Every row comes from one small tree of marks. The marks that hang from a mark follow it in brackets, in the order of their numbers. Every link used is in the known rows. Which tree was each row made from?
Known rows
j_93{j_279{j_422 j_470 j_753{j_860}} j_516}: 8.6; -29.0; 14.1; -20.0; 19.0; -10.3; -19.0; -21.1; -64.0; -43.6; 12.4; -9.0; 18.9; 3.9; 10.3; -54.0; 34.6; -17.5; -12.6; 2.4; 19.7; 16.2; 4.5; -33.8; 14.5; -14.4; -12.0
j_860{j_305}: 21.4; -4.1; -9.4; 21.5; -29.1; -11.0; 48.4; -2.2; 25.1; 28.3; 40.9; 1.3; 24.8; 5.2; -2.9; 17.7; -52.7; 17.4; -20.3; 13.7; -10.2; -9.4; -17.8; -1.2; 2.5; 23.1; -17.5
j_279{j_422{j_516} j_470 j_753{j_860}}: -3.2; -23.6; 1.9; 24.1; -9.5; -9.4; -14.5; -18.8; -43.1; -64.3; -5.8; 11.1; -32.3; 5.7; 6.2; -66.9; -0.8; 30.6; -1.3; 35.6; 38.4; -20.7; -24.4; -45.3; 17.6; -14.0; 3.0
j_516{j_422}: 13.7; -2.1; -17.8; 11.6; -13.2; 35.8; 5.5; 4.9; 49.8; 18.6; 21.8; -9.5; -0.8; -6.3; -1.1; 16.5; -33.1; 25.3; -18.8; 0.9; -27.4; -2.1; 4.8; -10.3; -46.6; 21.3; -4.1
j_93{j_279{j_422{j_485} j_753}}: -12.2; -16.0; 5.6; -9.7; 27.2; 19.0; -10.9; -25.5; -26.3; -19.3; 48.6; -5.8; -9.2; 10.7; -7.1; -42.8; 10.9; -16.3; 4.7; 13.4; -40.0; 41.8; -7.2; -19.7; 20.1; 3.9; -19.9
j_279{j_470{j_516} j_753}: 16.4; -41.7; -8.8; 15.7; 23.4; 5.8; 26.6; 8.3; -19.7; -21.9; 29.0; -20.6; -37.7; 10.9; -25.3; -21.1; 4.8; 57.7; -31.2; 37.8; 13.5; -37.5; 1.6; -28.7; -16.1; 45.8; 26.4
j_753{j_860{j_305}}: 11.8; 15.1; -3.9; 1.3; -35.2; -32.8; 38.6; 5.1; 23.1; 22.8; 13.3; 14.7; 27.9; 5.1; 20.6; 5.1; -53.3; -1.6; -6.3; 9.5; 24.6; -27.2; -13.2; -15.0; 8.1; 14.1; -1.2
j_753{j_860}: 2.1; 4.8; -8.2; -4.0; -27.4; -2.6; 21.3; 15.4; 30.7; 16.0; 17.9; 3.9; 14.1; 10.3; 6.9; -15.6; -30.9; -3.4; -3.7; 10.6; 21.5; -26.7; -2.7; -22.6; -8.7; 27.5; 17.9
j_93{j_279}: 10.2; -17.1; -17.1; -0.2; -7.8; 29.4; 14.7; 7.2; 28.9; 15.1; 52.0; -12.2; 25.8; 4.8; -4.1; -15.7; -3.8; -11.0; -2.1; 4.1; -27.1; 8.1; 2.3; 5.4; 8.3; 27.0; -11.6
j_470{j_516{j_422}}: 4.1; 11.1; -39.9; 3.2; 11.9; 32.0; 27.0; 16.2; 42.5; 22.4; 11.8; 7.5; -26.6; -6.5; -11.1; 24.9; -3.1; 27.5; -18.5; 33.0; -3.0; -24.0; -9.7; -20.6; -59.7; 31.2; 9.4
j_516{j_93 j_422{j_485} j_753{j_860}}: -10.6; 38.7; 19.2; -2.8; -23.2; -11.1; -24.9; 21.2; 36.8; 34.3; -52.8; 10.9; 13.4; -6.2; 17.3; 59.4; -11.8; -18.9; 15.8; -46.7; 0.1; 9.3; 23.4; 37.3; -21.9; -11.7; 17.2
j_516{j_93{j_279} j_422{j_485}}: 11.6; 1.2; 16.4; 3.7; 9.5; 12.6; 4.6; -5.0; 24.6; 43.1; -11.1; -13.5; 6.5; -20.6; -4.0; 38.0; -8.3; -10.6; 16.2; -28.4; -42.1; 17.6; 14.1; 32.7; -4.1; -12.2; -11.7
j_305{j_860{j_753}}: 4.6; -4.4; -32.4; -10.6; -33.7; 31.2; -5.6; 27.0; 31.5; -15.7; 19.4; -36.7; 22.6; -5.8; -21.1; -32.5; -24.2; 15.7; -22.2; -7.8; -4.7; 3.0; -14.5; 8.6; 9.4; 47.0; 1.8
j_422{j_485 j_516{j_93 j_753{j_860}}}: -24.0; 34.8; -4.6; -4.5; -16.7; -11.8; -14.0; 12.8; 24.4; 18.0; -33.5; 13.9; -12.6; 3.2; -1.8; 28.0; -13.7; -17.1; 32.7; -14.8; 22.8; -15.5; -4.9; 36.5; 18.4; -24.0; 15.6
j_516{j_93 j_422{j_485} j_753}: -5.2; 21.4; 13.9; 12.5; -16.1; 11.9; -18.8; 16.9; 41.0; 39.0; -30.5; -4.4; 7.8; -2.6; -4.1; 66.9; -6.5; -3.2; 6.9; -44.9; -27.0; 24.8; 22.4; 46.1; -29.7; -0.9; 9.8
j_279{j_470{j_516{j_93 j_422{j_485}}} j_753{j_860}}: 11.2; -13.3; 17.1; 4.3; 30.5; -27.7; 11.6; 6.0; -25.2; -9.2; -35.1; -6.5; -41.3; -9.0; -2.0; 4.2; 1.5; 39.7; -8.0; 13.8; 29.0; -45.1; 11.0; -18.8; -13.0; 8.0; 30.3
j_516{j_93{j_279{j_470}} j_422 j_753{j_860}}: 13.9; 9.5; 14.5; 17.4; -40.0; -9.6; -28.8; 29.7; 28.7; 11.5; -54.1; 7.1; 43.6; -11.9; 30.3; 40.4; 17.3; -16.1; 13.1; -50.3; 10.4; 4.2; 24.4; 50.6; -0.4; -14.1; 3.6
j_422{j_485 j_516{j_93{j_279} j_753{j_860{j_305}}}}: -15.9; 41.1; -5.2; -7.6; -15.0; -30.1; -12.0; 5.8; 17.7; 17.0; -34.8; 22.3; 9.6; -5.2; 17.3; 33.7; -12.0; -34.6; 39.3; -21.0; 15.3; -5.8; -9.9; 53.5; 48.8; -39.7; -8.8
j_860{j_753}: -7.3; -5.4; -9.1; 3.7; -30.6; 41.3; -5.2; 8.7; 28.6; -10.5; 40.7; -22.2; 14.4; 15.8; -12.4; -17.0; -26.3; 21.7; -16.4; -2.7; -35.1; 3.3; -20.8; -18.9; -4.3; 47.8; -20.3
j_516{j_93}: 29.2; -24.2; 7.4; 39.1; -26.2; 4.6; 36.8; 14.4; 22.2; 46.8; 18.4; -15.0; 20.0; 9.1; -31.3; 25.0; -23.3; 21.0; -0.6; -1.7; 8.9; -9.6; -10.3; 22.9; -9.5; 31.2; 12.9
j_422{j_485 j_516{j_93}}: -4.8; 4.7; -4.7; 10.5; 3.7; 5.4; 17.3; -5.4; 21.0; 28.4; -1.5; -6.0; -28.1; -3.1; -26.6; 16.0; -25.9; 7.2; 22.5; 5.4; -1.9; -20.5; -13.2; 24.2; 15.3; -14.3; 4.9

Write each row's tree
-28.7; 14.3; -3.7; -38.9; 11.4; 18.6; -28.4; -14.1; -20.2; -6.6; 19.8; 4.2; 30.2; 9.9; -1.4; -11.4; 47.5; -56.7; 0.8; -18.7; -27.3; 60.3; 13.0; 2.8; 0.6; -18.0; -17.2 => j_93{j_279{j_422{j_485}} j_516{j_753}}
-4.2; 10.0; 1.9; -6.7; 20.1; -11.4; -9.0; -5.9; -2.0; 6.6; -9.2; -2.1; -24.6; -3.5; -2.9; 2.8; -19.4; -12.1; 34.9; -1.9; 12.8; -17.3; -13.3; 24.2; 39.4; -24.2; -0.1 => j_422{j_485 j_516{j_93{j_279{j_753{j_860}}}}}
-18.6; -5.4; -3.0; -8.6; 7.3; 27.1; 12.0; -21.2; -1.4; 4.5; 41.4; 2.9; 9.7; 3.1; -6.8; -38.9; 18.8; -32.4; 9.5; 13.8; -48.6; 39.5; -2.1; -12.6; 19.2; -2.6; -21.1 => j_93{j_279{j_422{j_485}}}
5.2; 20.1; -5.3; -12.5; 39.7; -5.7; 7.7; 8.5; 4.5; 25.0; -24.1; 8.4; -28.5; -14.5; 0.5; 34.3; 7.7; 1.2; 10.6; 8.9; 8.8; -16.9; -4.2; 5.6; -20.0; 1.6; 10.1 => j_470{j_516{j_93{j_279{j_753{j_860}}} j_422{j_485}}}
-12.1; 27.0; -38.0; 3.6; -38.8; 11.4; -21.2; 24.8; 45.8; -9.7; -2.7; 19.5; -0.2; 10.1; 11.1; 6.5; -20.1; -2.6; 9.7; 4.8; 36.5; -23.1; -15.9; 13.5; -1.9; 2.2; 10.0 => j_422{j_516{j_753{j_860}}}
-14.8; -16.0; 37.2; 1.8; 8.4; -43.8; 16.3; -37.2; -61.7; -39.4; -1.4; 7.4; -20.5; 5.4; 7.8; -52.9; -9.7; 11.3; -8.3; 21.4; -1.8; 2.7; 0.3; -51.2; 32.3; -16.1; -4.0 => j_279{j_422{j_485} j_470 j_753{j_860{j_305}}}
-17.2; 41.7; -2.3; 1.1; -22.3; -31.0; -2.9; 6.6; 21.1; 21.0; -35.9; 22.4; -3.0; -0.6; 6.5; 41.0; -26.1; -16.4; 30.9; -15.8; 23.5; -16.8; -12.8; 41.8; 31.3; -31.6; 2.0 => j_422{j_485 j_516{j_93 j_753{j_860{j_305}}}}
-24.8; 34.0; 4.1; -47.0; 1.3; -18.0; -21.4; -15.9; -27.7; -8.1; -2.5; 24.1; 44.4; 4.8; 22.9; -4.5; 31.2; -70.7; 6.0; -20.4; -3.5; 46.9; 4.4; -1.3; 18.5; -34.4; -25.1 => j_93{j_279{j_422{j_485}} j_516{j_753{j_860{j_305}}}}
24.1; -23.8; -4.3; -17.5; 11.9; 20.3; -4.4; -6.7; -1.4; -3.2; 7.3; -24.8; 25.5; -19.0; 9.0; -4.6; 20.5; -5.9; -20.0; -20.1; -21.1; 4.9; 28.3; -2.5; -17.9; -11.0; -18.2 => j_93{j_279{j_470} j_516{j_422}}
11.5; -12.5; -8.5; 29.6; -16.5; 7.3; 22.5; 26.8; 21.7; 15.1; -26.0; -0.8; -4.7; -4.4; -15.2; 31.3; 26.4; 33.7; -15.2; 3.6; 8.5; -25.3; 13.3; 17.9; -32.1; 19.4; 22.5 => j_279{j_470{j_516{j_93 j_422 j_753}}}
29.0; -45.6; 6.4; 33.6; 18.5; -8.9; 31.0; 11.1; -25.3; -6.9; 9.9; -21.1; -29.8; 8.9; -32.1; -2.4; 6.3; 59.9; -23.4; 27.7; 26.4; -40.2; -2.5; -7.2; -10.8; 39.7; 29.8 => j_279{j_470{j_516{j_93}} j_753}
2.6; 9.5; -24.5; 19.9; -14.4; 8.9; 25.1; 37.4; 28.9; 36.6; -2.1; 12.4; 2.1; 14.3; -28.2; 49.0; 19.8; 12.8; -5.4; 12.7; 28.5; -15.8; -12.1; 29.5; -31.9; 39.0; 27.0 => j_470{j_516{j_93 j_753}}
-27.5; 30.5; -15.7; -13.4; -12.2; -4.1; -10.8; -17.4; -1.6; -13.7; 3.4; 32.2; 14.0; -1.5; 24.2; -21.0; 9.1; -44.7; 24.4; 4.1; -13.4; 27.6; -17.0; 4.6; 41.2; -35.3; -32.5 => j_93{j_279{j_422{j_485 j_516{j_753{j_860{j_305}}}}}}
22.1; 0.8; -3.6; -38.6; 33.6; 4.9; -40.3; -2.7; -14.5; -17.1; 10.0; -14.2; 15.4; -7.0; 25.7; 3.8; -7.6; -15.1; -12.7; -20.2; 11.1; 9.1; 8.2; -13.8; -21.4; -6.8; -14.0 => j_93{j_279{j_753{j_860}} j_516{j_422}}
-17.1; -4.9; 17.2; 6.5; 8.8; -39.7; 1.2; -38.8; -57.0; -54.1; -17.5; 17.1; -38.4; -3.2; 12.0; -53.8; -12.3; 16.6; 5.2; 30.2; 16.5; -13.1; -19.5; -42.3; 43.6; -41.3; -10.9 => j_279{j_422{j_485 j_516} j_470 j_753{j_860{j_305}}}
23.8; -37.2; 29.1; 33.3; -12.8; -16.7; 7.8; -3.7; -34.3; -4.7; -2.5; -6.6; 21.4; 4.2; -4.7; -22.7; 15.2; 3.2; 9.8; -2.2; 16.9; 6.3; -7.4; 10.1; 29.2; -0.1; 0.7 => j_516{j_93{j_279{j_422 j_470 j_753{j_860}}}}
31.8; -22.4; 14.7; 17.9; -5.4; -11.3; 3.3; 11.7; -2.9; 18.4; 13.8; -13.5; 23.0; 7.8; -5.5; 9.0; -13.8; 0.7; 10.3; -10.2; 20.0; -5.7; -9.6; 25.5; 18.2; 18.3; 6.1 => j_516{j_93{j_279{j_753{j_860}}}}
-17.9; -11.7; 5.5; -18.1; 35.7; -8.9; 4.9; -19.0; -45.9; -35.2; 7.2; 6.8; -23.4; -0.3; 5.7; -57.3; 40.7; -13.0; 5.8; 30.2; -7.1; 3.7; 2.5; -36.3; 26.9; -6.3; 1.1 => j_93{j_279{j_422{j_485} j_470{j_516} j_753{j_860}}}
-30.7; 15.9; -4.7; 19.5; -18.1; 13.7; -7.7; -13.4; -0.2; 0.6; -8.5; 22.5; -14.1; 9.1; -18.7; -1.9; 11.7; -13.3; 22.8; 7.9; -7.1; 26.0; -21.8; 13.2; 9.1; -24.1; -3.7 => j_279{j_422{j_485 j_516{j_93 j_753}}}
-13.4; -1.9; 1.4; -35.3; 25.1; 19.1; -1.0; -28.9; -29.0; 1.0; 31.2; -4.4; 16.8; 3.1; -8.5; -29.6; 33.0; -46.3; -0.5; -0.4; -29.4; 44.8; 3.7; -19.3; 3.9; -19.3; -23.6 => j_93{j_279{j_422{j_485}} j_516}
-8.6; 42.7; -3.4; -55.6; 9.4; -12.1; -34.6; -1.2; 7.0; 6.6; -19.1; 8.6; 37.8; -11.4; 39.3; 36.3; 6.9; -55.1; -0.4; -44.1; -13.1; 27.7; 24.3; 16.8; -4.9; -32.4; -22.7 => j_93{j_279 j_516{j_422{j_485} j_753{j_860{j_305}}}}
10.6; 0.9; -11.0; 11.6; 15.0; -8.5; 23.1; 11.5; -17.2; 11.7; -1.0; 18.7; -6.9; 5.5; -12.3; 4.5; 23.5; 1.1; 9.8; 30.9; 37.1; -13.2; -28.3; -2.3; -5.1; 17.6; 11.0 => j_470{j_516{j_93{j_279{j_422 j_753{j_860}}}}}
14.3; -14.2; -4.6; 2.6; 20.3; -11.3; 6.6; 11.7; -11.0; -28.6; -11.5; -4.2; -38.9; -3.8; 9.1; -14.7; -3.6; 46.6; -22.3; 27.9; 30.6; -48.6; 6.7; -39.8; -27.8; 23.2; 26.7 => j_279{j_470{j_516{j_422}} j_753{j_860}}
2.4; -42.1; -3.2; 39.4; -1.9; 13.2; -7.5; -22.2; -40.4; -59.5; 18.3; -3.2; -37.3; 7.7; -17.0; -60.5; 2.5; 48.5; -11.2; 37.5; 11.1; -4.8; -25.2; -36.2; 10.7; -4.1; -4.9 => j_279{j_422{j_516} j_470 j_753}
6.0; -53.9; 16.5; 36.2; -1.4; 10.6; 6.3; -22.5; -44.3; -44.3; 34.0; -12.8; -19.1; 15.1; -21.5; -60.2; 8.5; 43.1; -24.6; 28.5; -7.8; 10.0; -6.4; -43.0; 0.0; 19.7; 2.6 => j_279{j_422 j_470 j_753}
-5.7; 21.2; 11.7; 1.2; -8.2; 15.2; -30.4; 14.2; 33.8; 32.8; -25.6; -2.8; 22.5; -8.8; 6.9; 60.0; 12.1; -25.3; 18.0; -51.2; -38.8; 37.4; 24.9; 60.8; -7.0; -11.3; -5.5 => j_516{j_93{j_279} j_422{j_485} j_753}
-22.7; 54.7; 0.0; -23.5; -21.0; -15.8; -18.1; 8.1; 41.9; 13.0; -29.7; 21.6; 12.6; -6.4; 38.6; 44.6; -31.2; -20.9; -0.5; -29.9; -19.3; 10.7; 19.5; 8.6; -17.2; -12.6; -4.5 => j_516{j_422{j_485} j_753{j_860{j_305}}}
-10.6; 23.9; -5.9; -34.3; 9.0; 22.7; -28.6; 2.7; 19.2; 12.9; -1.1; -9.9; 7.3; 2.3; -0.3; 39.4; 0.6; -15.0; -18.9; -30.9; -21.4; 25.6; 27.6; 1.9; -50.4; -2.1; 2.0 => j_93{j_516{j_422{j_485} j_753}}
-10.5; 43.3; -1.4; -43.5; -1.8; -15.1; -23.2; 1.1; 13.7; 12.3; -24.0; 7.7; 20.4; -4.6; 25.8; 45.0; -15.8; -26.8; -13.0; -33.2; 1.9; 12.0; 20.5; -0.8; -32.0; -18.5; -3.8 => j_93{j_516{j_422{j_485} j_753{j_860{j_305}}}}
26.7; -19.9; 8.6; -30.0; 27.7; -4.2; -33.3; -6.4; -28.1; -30.6; -4.6; -24.3; 12.3; -14.4; 25.1; -12.8; 9.9; -1.4; -18.6; -21.5; 8.4; -3.0; 23.8; -18.0; -10.0; -10.7; -10.5 => j_93{j_279{j_470 j_753{j_860}} j_516{j_422}}
-11.4; -31.8; 24.0; 20.7; 35.6; -8.5; 26.1; -22.9; -63.9; -20.8; -3.7; -1.7; -49.6; 6.4; -35.9; -31.8; 35.9; 33.4; -7.2; 37.7; -1.1; -0.9; -6.3; -32.0; 1.4; 3.7; 17.5 => j_279{j_422{j_485} j_470{j_516{j_93}} j_753}
-28.7; 2.4; 15.0; 20.5; -26.6; -11.7; -0.5; -13.4; -19.5; -17.8; -40.9; 20.6; -12.7; 0.4; -6.5; -29.8; 28.1; -6.2; 21.8; 5.0; 10.5; 0.9; -2.1; 2.7; 28.5; -40.2; 6.0 => j_279{j_422{j_485 j_516{j_93 j_753{j_860}}} j_470}
11.6; -22.9; -8.7; -8.1; 21.6; -6.1; 7.1; 10.9; -16.1; -22.9; 16.7; -7.6; -8.3; 1.6; 7.8; -35.2; 17.7; 8.7; -7.4; 22.4; 14.6; -27.3; 4.9; -16.1; 17.4; 21.6; 9.1 => j_93{j_279{j_470{j_516} j_753{j_860}}}
10.9; 0.8; 18.6; 16.2; 1.8; 11.0; 15.7; -3.0; 29.8; 48.9; -13.9; -14.5; -7.2; -12.9; -14.4; 44.9; -25.1; 13.2; 5.7; -21.2; -30.7; 3.7; 11.7; 20.6; -26.2; -1.0; 2.6 => j_516{j_93 j_422{j_485}}
19.5; -29.7; -13.6; 1.3; 29.1; 14.7; 3.1; 4.6; -8.0; -21.8; 22.1; -16.3; -14.9; -6.7; -0.7; -17.1; 17.1; 25.0; -16.3; 15.3; -13.7; -12.1; 7.8; -9.5; -3.9; 21.2; -4.4 => j_93{j_279{j_470{j_516{j_422}} j_753}}
